What can hang from each mark
X: K
D: F S
S: D
F: D G K
K: F H X
W: G
G: F W

Known rows, with every way that one mark hangs from another
F{D G K{H}}: [-0.952 -0.372  1.782 -0.225  0.489 -0.171  3.647  1.542  2.002  0.162
  4.254 -1.146  0.241  0.807 -0.260  2.392  1.162 -1.081 -3.483  1.865
 -0.136  1.345  1.285 -1.229]
W{G{F{D K{H}}}}: [ 0.049  0.030 -0.538 -0.600  1.160  1.565  4.205  1.279  2.835  0.724
  4.379 -2.066 -1.093  0.475 -0.146  2.651  0.967 -0.922 -2.275  1.553
  0.608  0.013  1.126 -0.563]
S{D{F{K}}}: [-0.156  0.149  1.435 -1.627  0.464 -0.903  1.619  0.640  1.409  1.525
  4.319 -0.177 -0.211  1.345  0.022  3.122 -0.189 -1.328 -0.511 -0.112
 -1.861  1.845  2.464 -0.589]
W{G{F{D{S} K}}}: [ 0.478  0.043  0.069 -1.722  0.589 -0.214  3.748  0.577  2.921  0.974
  4.383 -2.390 -2.392  0.835  0.420  4.330 -0.776 -0.554 -0.632  2.151
  0.254  0.004  2.147  0.121]
X{K{F{D G} H}}: [-1.841 -1.913  1.710  0.329  0.860 -0.628  2.496  1.940  1.729  1.655
  5.511 -0.626  1.174  0.754 -0.954  1.558  1.876 -1.733 -1.776  1.353
 -2.394  0.498  1.117 -1.552]
X{K{F H}}: [-1.442 -1.168  0.068 -0.528  1.451 -0.051  1.973  0.975  1.843  2.470
  4.704 -0.734  0.722  0.661 -0.841  0.008  1.266 -1.647 -0.002 -0.469
 -3.077 -0.283  0.353 -1.667]
G{F{D} W}: [ 0.714 -1.399 -0.033  0.184 -0.033  0.057  3.346  0.870  1.306  2.400
  3.147 -2.200 -1.890  0.740  0.674  2.821 -0.294 -1.829 -1.745  0.046
 -0.196  0.566  1.352 -0.485]
K{X}: [-1.266 -0.945  0.868 -0.984  0.499 -1.117  2.657  0.526  1.673  2.992
  3.676 -0.980 -0.418  0.892 -0.380  0.649  0.170 -1.594 -0.864 -1.325
 -1.623  0.819  1.362 -1.073]
W{G{F}}: [-0.279 -0.157 -0.881 -1.345  0.920  0.967  3.186  0.656  1.932  2.271
  3.035 -2.314 -1.382  0.853 -0.263  1.301  1.621 -1.020  0.387  0.450
 -0.421  0.077  1.498 -0.781]
W{G{F{K{X}}}}: [-0.887 -0.902 -1.498 -1.679  0.520  0.616  3.313  1.048  2.656  2.083
  4.312 -1.679 -0.156  0.952 -0.144  2.224  1.295 -1.189 -1.423  0.242
 -0.848 -0.002  1.371 -0.365]
D{F{G{W}} S}: [-0.373 -1.454  0.928  0.134 -0.463 -1.904  2.255 -0.701  0.652  2.206
  3.135 -1.837  0.234  1.699 -0.040  3.307  1.212 -1.569 -1.039  0.276
 -2.663  0.758  2.104 -1.328]
F{D G{W} K{X}}: [-1.125 -2.292  1.388 -0.022 -0.687 -2.065  3.548  1.200  1.939  1.177
  3.954 -1.092  0.364  0.968  0.332  3.561  0.638 -1.874 -4.782  0.727
 -1.322  1.639  1.694 -0.882]
X{K{H}}: [-1.314 -0.290  1.233  0.171  1.302 -0.473  2.326  0.774  2.161  2.575
  3.960 -1.245  0.229  0.588 -0.924 -0.265  1.711 -1.172 -0.762 -0.712
 -2.547  0.280  0.492 -1.955]
K{F H X}: [-1.424 -1.259 -0.503 -0.605  1.213  0.135  2.759  0.580  1.370  2.907
  4.680 -0.571  0.806  1.067 -0.491  0.147  0.360 -2.134 -0.724 -1.466
 -2.063 -0.249  0.335 -1.307]
S{D{F}}: [-0.171 -0.004  1.777 -0.858  0.519 -1.322  1.351  0.383  0.904  2.390
  3.916 -0.498 -0.381  1.273 -0.260  2.155 -0.050 -1.636  0.697 -0.711
 -1.920  1.667  2.483 -0.886]
W{G}: [-0.906 -0.099  0.227 -1.288  1.056 -0.080  3.678  0.194  2.285  1.483
  2.609 -1.920 -1.471  0.735 -0.506  0.974  1.500 -1.012  0.021  0.483
 -0.880  0.573  1.847 -1.220]
F{D K}: [-0.376 -0.152  1.768 -1.522  0.443 -0.771  3.443  1.031  2.221  0.657
  3.891 -1.107 -1.668  0.514  0.110  2.814 -0.819 -1.065 -1.836  1.072
 -0.002  1.348  1.918 -0.447]
G{F}: [-0.010 -0.107 -0.385 -1.221  0.619  0.881  2.529  0.788  1.330  3.059
  3.256 -1.903 -1.047  1.083  0.111  1.082  0.318 -1.266  0.470 -0.631
 -0.542  0.317  1.107 -0.730]
K{F X}: [-1.393 -1.816  0.049 -1.584  0.659 -0.533  2.433  0.605  1.337  2.913
  4.418 -0.561  0.032  0.985 -0.272  0.957 -0.192 -2.159  0.008 -1.187
 -2.159  0.146  1.167 -0.747]
S{D}: [-0.228  0.319  1.624 -1.113  0.896 -1.469  1.974  0.616  1.622  2.533
  3.201 -0.896 -1.575  1.208  0.144  1.409 -0.608 -1.208  0.383 -0.602
 -1.080  1.764  1.959 -1.013]
K{F{D G} H X}: [-1.672 -2.032  1.165  0.171  0.648 -0.639  3.311  1.543  1.322  1.894
  5.409 -0.481  1.119  1.048 -0.632  1.704  0.883 -2.192 -2.599  0.388
 -1.411  0.563  1.107 -1.116]
X{K}: [-1.281 -0.623  1.514 -0.876  0.708 -1.161  2.005  0.860  2.197  2.670
  3.675 -1.140 -0.403  0.657 -0.755  0.496  1.164 -1.147  0.012 -0.414
 -2.587  0.648  1.324 -1.440]
K{F{D} H X}: [-1.097 -1.527  0.631 -0.242  1.009 -0.348  3.345  1.076  1.654  2.223
  5.152 -0.587 -0.040  0.693 -0.426  1.296 -0.492 -2.304 -1.705 -0.726
 -1.244  0.053  0.909 -0.805]

Rows
[-0.556 -1.768  1.686  0.572 -0.312 -1.504  3.311  0.828  1.268  1.309
  2.750 -1.721 -1.110  0.862  0.227  2.655  1.066 -1.784 -2.966  1.255
 -0.687  1.600  1.904 -1.308]	F{D G{W}}
[-0.105 -1.199  1.688 -0.510 -0.430 -2.256  3.444  0.258  1.970  0.950
  3.435 -1.915 -1.261  1.281  0.782  4.674 -0.510 -1.013 -3.003  2.093
 -0.803  1.318  2.020 -0.797]	F{D{S} G{W} K}
[-0.944 -0.641  1.262 -0.405  0.725 -0.547  3.742  1.251  2.504  1.491
  4.808 -0.789 -0.299  0.704 -0.176  1.935 -0.464 -1.496 -3.416 -0.081
 -0.611  0.788  0.950 -0.901]	F{D K{H X}}
[-0.999 -0.781  1.658 -1.320  0.159 -1.390  3.473  1.212  2.515  1.466
  4.558 -0.698 -0.799  0.663  0.035  2.564 -0.929 -1.449 -2.665  0.165
 -0.682  1.178  1.815 -0.428]	F{D K{X}}
[-0.370 -1.373  1.492  0.547 -0.304 -1.899  1.504  0.365  0.508  2.109
  3.310 -0.835  0.532  1.808  0.096  3.165  1.263 -2.013 -1.595  0.006
 -2.515  2.084  2.465 -1.355]	S{D{F{G{W}}}}
[-0.435 -0.653  1.779 -1.532  0.166 -2.306  3.317  0.378  2.574  1.937
  4.820 -1.201 -1.316  0.976  0.254  3.580 -2.009 -0.971 -1.728  0.486
 -0.898  0.717  1.945 -0.270]	F{D{S} K{X}}
[-0.617 -1.233  1.026  0.689  0.156 -0.629  3.898  1.075  1.893  0.367
  3.364 -1.397  0.001  0.970  0.362  2.999  1.117 -1.427 -4.626  1.501
 -0.595  1.423  0.996 -1.536]	F{D G{W} K{H}}
[-1.221 -0.463  0.154 -0.888  0.838 -0.393  3.290  0.718  2.201  2.118
  4.283 -0.734  0.450  0.930 -0.324  0.913  0.422 -1.321 -2.409 -0.998
 -1.462  0.519  0.419 -1.242]	F{K{H X}}
[-0.267 -0.608 -0.045 -0.350  0.566  0.499  3.453  1.584  2.192  2.199
  5.173 -1.208 -0.268  0.788  0.066  2.439 -0.522 -1.555 -2.959 -0.154
 -0.154  0.278  0.618 -0.415]	G{F{D K{H X}}}
[-0.055  0.078  0.911 -2.054  0.245 -1.091  2.365 -0.471  1.584  1.606
  4.165 -1.185 -0.531  1.334 -0.090  3.342 -0.517 -0.841  0.033  0.220
 -1.861  0.527  2.096 -0.605]	D{F{K} S}
[-0.553 -0.081  0.367 -0.810  0.850  0.395  2.790  0.290  1.418  1.104
  4.130 -0.742  0.588  1.036 -0.562  1.847  1.014 -1.400 -1.415 -0.390
 -1.549  0.518  1.049 -1.278]	D{F{K{H}}}
[-0.560 -0.385  2.576 -0.695  0.124 -2.027  3.014  0.496  1.670  1.739
  3.906 -1.760 -1.489  1.197 -0.069  3.196 -0.262 -0.877 -0.903  1.863
 -0.486  1.298  2.374 -0.834]	F{D{S} G}
[-1.778 -2.222  1.594 -0.805  0.094 -1.047  2.786  1.657  1.264  1.886
  5.129 -0.608  0.689  1.040 -0.427  2.497  0.321 -2.203 -1.934  0.725
 -1.338  0.949  1.944 -0.596]	K{F{D G} X}
[-0.900 -1.262  0.378 -0.746 -0.301 -0.877  3.074  0.550  1.545  0.989
  2.614 -1.521  0.159  1.276  0.389  2.685  1.468 -1.228 -3.019  0.740
 -1.322  1.513  1.268 -1.367]	F{G{W} K}
[-1.641 -2.996 -0.335 -0.272 -0.260 -1.186  2.634  0.588  0.952  2.621
  3.695 -0.889  0.973  1.428 -0.023  1.932  1.274 -2.443 -2.201 -0.572
 -2.636  0.608  1.041 -1.288]	K{F{G{W}} X}
[-0.058 -0.408  0.285 -0.830  0.776  0.763  3.529  1.229  2.248  1.606
  3.717 -2.212 -2.013  0.529 -0.152  2.330  0.774 -1.290 -0.557  1.214
  0.328  0.351  2.010 -0.444]	W{G{F{D}}}
[-0.736 -0.581  0.863 -1.715  0.006 -1.681  2.210 -0.367  1.819  2.529
  4.982 -0.742  0.159  1.457 -0.220  3.361 -0.517 -1.236 -0.734 -0.564
 -2.491  0.393  2.080 -0.398]	D{F{K{X}} S}
[ 0.085 -1.839 -0.494 -0.540 -0.412 -0.505  3.312  1.274  1.951  2.374
  4.075 -1.473 -0.948  0.721  0.903  3.671 -0.784 -1.915 -3.565 -0.221
 -0.689  0.627  1.207 -0.202]	G{F{D K{X}} W}
[-0.841 -2.490  0.832 -0.083  0.003 -0.928  3.280  0.938  0.902  1.240
  3.582 -1.220 -0.322  1.067  0.274  2.961  0.518 -2.233 -2.202  1.353
 -1.150  0.993  1.703 -0.988]	K{F{D G{W}}}
[-0.684 -0.797  1.366 -0.263  0.834 -0.859  3.146  0.543  1.378  1.545
  4.875 -1.403 -0.216  1.288 -0.285  2.806 -0.053 -1.371 -0.928  1.592
 -0.978  0.271  1.420 -0.973]	K{F{D{S} G} H}
[-1.485 -1.578 -0.126  0.507 -0.017 -0.885  3.419  0.639  1.824  1.886
  3.495 -1.174  1.428  1.394  0.068  1.738  1.795 -1.706 -4.527 -0.374
 -1.825  0.892  0.354 -1.834]	F{G{W} K{H X}}
[ 0.398  0.056 -0.046 -0.591  0.809  1.386  3.424  1.560  2.178  1.518
  4.486 -1.564 -0.878  0.748  0.200  2.627 -0.292 -1.115 -2.153  0.548
  0.440  0.302  0.723 -0.541]	G{F{D K{H}}}
[-0.453  0.032  1.872 -0.500  0.518 -1.065  3.554  0.635  2.251  0.790
  4.588 -1.530 -0.389  1.154 -0.026  3.522 -0.044 -0.583 -2.443  2.171
 -0.199  1.003  1.447 -1.107]	F{D{S} G K{H}}
[-1.980 -1.816 -0.062 -0.288  0.773 -0.265  2.858  0.979  1.032  2.537
  4.773 -0.563  1.998  1.398 -0.704  0.536  1.714 -2.027 -1.605 -0.513
 -2.098  0.307  0.534 -1.581]	K{F{G} H X}
[-0.753 -0.382  2.296 -0.546  0.185 -1.362  1.347  0.872  0.749  2.029
  4.176 -0.486  0.705  1.694 -0.449  2.502  1.439 -1.483 -0.528  0.354
 -2.099  2.095  2.684 -1.122]	S{D{F{G}}}
[-0.741 -0.392  1.339 -1.743 -0.167 -1.342  2.200  0.026  1.276  1.280
  4.349 -1.181  0.765  1.748 -0.358  3.773  0.928 -0.780 -0.612  1.284
 -1.969  1.010  2.291 -0.865]	D{F{G K} S}
[-1.748 -2.546 -0.029  0.849  0.552 -0.706  2.260  0.947  1.277  2.286
  4.030 -1.106  1.647  1.105 -0.577  0.949  2.706 -1.979 -2.171  0.004
 -3.712  0.194  0.231 -2.083]	X{K{F{G{W}} H}}
[-1.848 -1.108  0.984 -1.379 -0.073 -0.962  2.845  1.173  1.826  1.804
  4.150 -0.696  1.187  1.323 -0.302  1.985  1.305 -1.190 -2.740  0.470
 -1.368  1.441  1.439 -1.084]	F{G K{X}}
[-0.193 -1.572 -1.484 -0.745 -0.288 -0.069  2.830  0.721  1.823  2.863
  3.597 -1.513 -0.117  1.150  0.729  2.492  0.007 -1.759 -2.536 -1.246
 -1.340  0.356  0.693 -0.498]	G{F{K{X}} W}
[-1.582 -2.524 -0.783  0.607  0.314 -0.665  3.133  0.562  0.955  2.560
  3.838 -0.937  1.590  1.440 -0.164  1.059  1.844 -2.444 -2.737 -0.715
 -2.584  0.227  0.268 -1.774]	K{F{G{W}} H X}
[-0.265  0.363 -1.635 -0.986  1.332  2.203  3.748  0.831  2.629  1.290
  3.840 -2.062 -0.373  0.837 -0.274  1.457  1.719 -0.803 -1.185  0.790
 -0.137 -0.292  0.528 -0.971]	W{G{F{K{H}}}}
[ 0.164  0.058  1.742 -1.806  0.432 -1.709  3.326  0.292  2.493  1.180
  4.081 -1.633 -2.285  0.819  0.342  3.764 -1.859 -0.627 -0.971  1.364
 -0.334  0.935  2.068 -0.356]	F{D{S} K}
[-1.165 -1.484  1.320  0.025  1.260 -0.258  2.445  1.467  2.029  1.964
  5.342 -0.734  0.177  0.315 -0.819  1.186  0.326 -1.805 -0.769  0.403
 -2.178  0.062  0.853 -1.250]	X{K{F{D} H}}
[ 0.790 -0.859 -0.685  0.337  0.373  0.728  3.734  1.068  2.014  1.483
  3.694 -1.988 -1.116  0.673  0.817  2.957 -0.212 -1.617 -3.372  0.344
 -0.092  0.444  0.412 -0.756]	G{F{D K{H}} W}
[-0.670 -0.314  0.526 -0.808  0.469 -1.061  2.472 -0.389  1.861  2.316
  5.236 -0.780  0.621  1.467 -0.507  2.621 -0.083 -1.349 -1.441 -0.959
 -2.515 -0.042  1.197 -1.029]	D{F{K{H X}} S}
[-0.701 -0.145  1.506 -0.352  0.490 -0.770  1.886  0.994  1.197  1.215
  4.656 -0.238  1.858  1.651 -0.460  2.865  1.631 -1.341 -1.963  0.648
 -1.841  1.883  1.781 -1.249]	S{D{F{G K{H}}}}
[-1.842 -0.851  0.508 -0.506  0.461 -0.423  3.154  1.136  1.885  1.801
  4.290 -0.717  1.625  1.308 -0.541  1.287  1.881 -1.236 -3.246  0.084
 -1.483  0.977  0.716 -1.527]	F{G K{H X}}
[ 1.196 -0.729 -0.121 -0.892 -0.162 -0.718  3.132  0.176  2.112  1.886
  3.585 -2.345 -2.067  0.975  1.252  4.707 -1.834 -1.091 -1.655  0.811
 -0.220  0.347  1.461 -0.051]	G{F{D{S} K} W}
[-1.173 -0.628  0.405 -0.662  0.580 -0.157  2.731  0.458  1.646  1.879
  4.900 -0.296  1.382  1.161 -0.723  1.637  0.666 -1.773 -2.437 -1.088
 -2.286  0.416  1.032 -1.190]	D{F{K{H X}}}
